Known rows, with every step that occurs:
b/v/m/q/t/j: [-15 -14  48 -56  31  -4 -35  33 -38  58 -24  24  22  42  -7 -49  74  40
  -9]
t/w/m: [-21 -15   0  30  18   7  -9  57 -17  41  -5 -69  43  39  35 -71  38   0
 -34]
m/w: [-13 -29 -15 -16  16   0  -3  50  -4  33 -47 -17   5  50  23 -28  31  -5
 -16]
v/m/q/t: [-13 -10  38 -26  20   2 -12  15 -25  44 -29 -15  -1  17  11 -31  58  24
 -10]
b/q/t: [-54 -31 -12  -7  19  -2  27  28   0  33 -44  14  18   4  12 -31  51  14
 -10]
w/m/q/t/j: [-20  -8   9 -17  21   6 -11  48 -42  48  -8 -42  12  41  18 -66  60 -16
 -63]
v/m/q/t/j: [  1 -13  40 -37  27   1 -13  21 -36  52 -29  16  -9  38   5 -38  70  22
 -17]
j/m/q: [-23 -43   6 -31   9  15 -26  31 -23  48 -55  -3 -30   2  18 -13  38  -3
 -27]
b/v: [-32 -24  11 -24  17  -3 -42  44 -13  37 -29  19  36  26   1 -33  38  35
   0]
v/m: [ -6 -12  29 -15  18  -2 -34  19  -4  35 -41  21  -7  28  17 -19  43  35
   2]
t/j/b: [ 14 -22  24  -6  22  -5 -28  36 -18  36 -56  22  27  60 -13 -30  44  20
  17]
v/m/w/t: [ 13 -23  22 -36  32  -2 -31  50  10  18 -74  13  23  50  19 -19  41   0
  13]
j/t/w/m/q: [ -2 -10 -35  31   5  16 -37  60 -38  29   9 -81   0  63  41 -82  35 -21
 -68]
q/t: [-36 -12  13 -10  19  -2  15  30 -12  41 -17 -17  37   6  10 -22  47  24
   1]
w/m: [-27  -9  -3   6  12   3 -30  47 -11  32 -23 -34  13  30  27 -46  34  -1
 -43]
q/t/w/m: [-40  -5  11  23  24   1  19  55 -19  50  16 -92  70  23  30 -71  53   5
 -23]
q/t/w: [-30 -17  15  14  24   2  35  39 -17  50   1 -49  67  15  20 -48  51  26
  13]
q/t/j: [-22 -13  13 -21  25  -3  10  33 -23  47 -18  12  29  28   5 -30  59  20
  -6]
j/m/q/t/w: [-39 -40  17 -11  21  13  24  38 -31  67 -17 -65  29  -4  22 -38  56   5
  -6]
t/j: [ -4 -23   3 -14  19   1 -21  35 -20  38 -37  36  -1  43   9 -30  45  16
 -19]

Rows:
[ 12 -25  52 -47  39 -16 -65  63  10  20 -88  10  81  70 -16 -28  46  20
  57] -> j/b/v/m/w/t
[-39 -27  16 -39  27  -1   7  33 -16  66 -28   9  12   4   6 -11  64  16
  -2] -> q/t/j/m
[-10 -22  37 -40  18   1 -66  31 -25  42 -44  21   1  35   3 -41  49  37
 -10] -> b/v/m/q
[ -1 -31  -4 -25  26   2 -15  62   2  13 -67  -4  38  44  17 -22  29 -21
   1] -> m/w/t
[ 13 -33  -4 -36  34   1 -18  64  -7  21 -66  26  29  66  10 -29  42 -21
 -10] -> m/w/t/j
[-21 -25  16   8  19  11  27  38 -37  48  -5 -65  46  20  20 -58  51   9
 -11] -> m/q/t/w
[-33  -7   9  -9  14   7  -7  43 -32  41 -11 -74  21  19  23 -57  48 -14
 -56] -> w/m/q/t
[ 19 -19  70 -44  42 -15 -78  49  -7  27 -81  64  75  62 -30 -31  59  41
  55] -> w/t/j/b/v/m
[-14  -2 -35  38   9   8 -33  61 -19  32  17 -67  22  59  40 -72  34  -4
 -44] -> j/t/w/m
[  3 -18  30 -19  14   8 -41  18 -23  34 -50  12 -30  32  18 -29  44  19
 -22] -> v/m/q
[  1 -46  18 -49  26  15 -39  47 -27  35 -78  37  -5  19   9 -14  50 -21
 -21] -> w/t/j/m/q
[ -5 -15 -31  29  10   7 -17  46 -18  28   2 -28  18  52  28 -47  33  17
 -10] -> j/t/w
[ 24 -25  36 -14  31  -4 -37  47 -11  15 -82  35  63  52 -16 -25  44   6
  33] -> w/t/j/b
[-52 -55 -26 -48  32  -3  35  51   2  63 -60  23 -15  28  14 -22  66 -20
 -21] -> b/q/t/j/m/w
[-13 -21   3  23  13  15 -15  56 -37  38 -12 -79  23  43  37 -82  38 -16
 -58] -> t/w/m/q
[-14 -23  19 -45  27 -10 -47  51   0  44 -46  11  18  59   6 -35  46  29
   4] -> b/v/m/w
[ 28 -32  17 -27  36  -6 -27  67  -5  17 -88  14  57  81 -10 -30  42 -17
  23] -> m/w/t/j/b
[-43 -34  14 -35  15   9   4  28 -25  57 -36 -30   0 -14  13 -13  52   1
 -16] -> j/m/q/t
[-13 -46   5 -38  16  13 -30  34 -33  55 -55  23 -38  23  11 -21  49  -6
 -38] -> t/j/m/q
[-20 -40   0   8  15  -4  -9  32   5  20 -81  25  16  33  -3 -29  37  12
  16] -> j/b/q
[ -9 -22  41 -37  28  -7 -31  44 -41  50 -36  -2  66  52 -31 -52  65  26
  15] -> m/q/t/j/b/v
[-21 -16  36 -33  23  -8 -57  31  -6  43 -38  34  22  30   3 -29  49  53
  13] -> b/v/m
[ 41 -23  43 -37  42 -10 -43  55   2  22 -95  28  41  87  -8 -26  53   2
  36] -> v/m/w/t/j/b
[ 24 -24  23 -46  39  -4 -33  54  -1  27 -72  43  14  71  12 -26  53  -4
   3] -> v/m/w/t/j
[ -7 -41   1  -2  22  -5 -13  35  -6  28 -82  57   7  55 -11 -37  49  10
   4] -> t/j/b/q
[-23 -37   7 -33  20   4 -23  36 -15  58 -45  36 -18  18  11  -9  49  11
 -15] -> t/j/m
[ -3  -6  31  -9  23  -1 -18  48 -40  46 -30 -54  38  56  -6 -66  60 -11
 -31] -> w/m/q/t/j/b
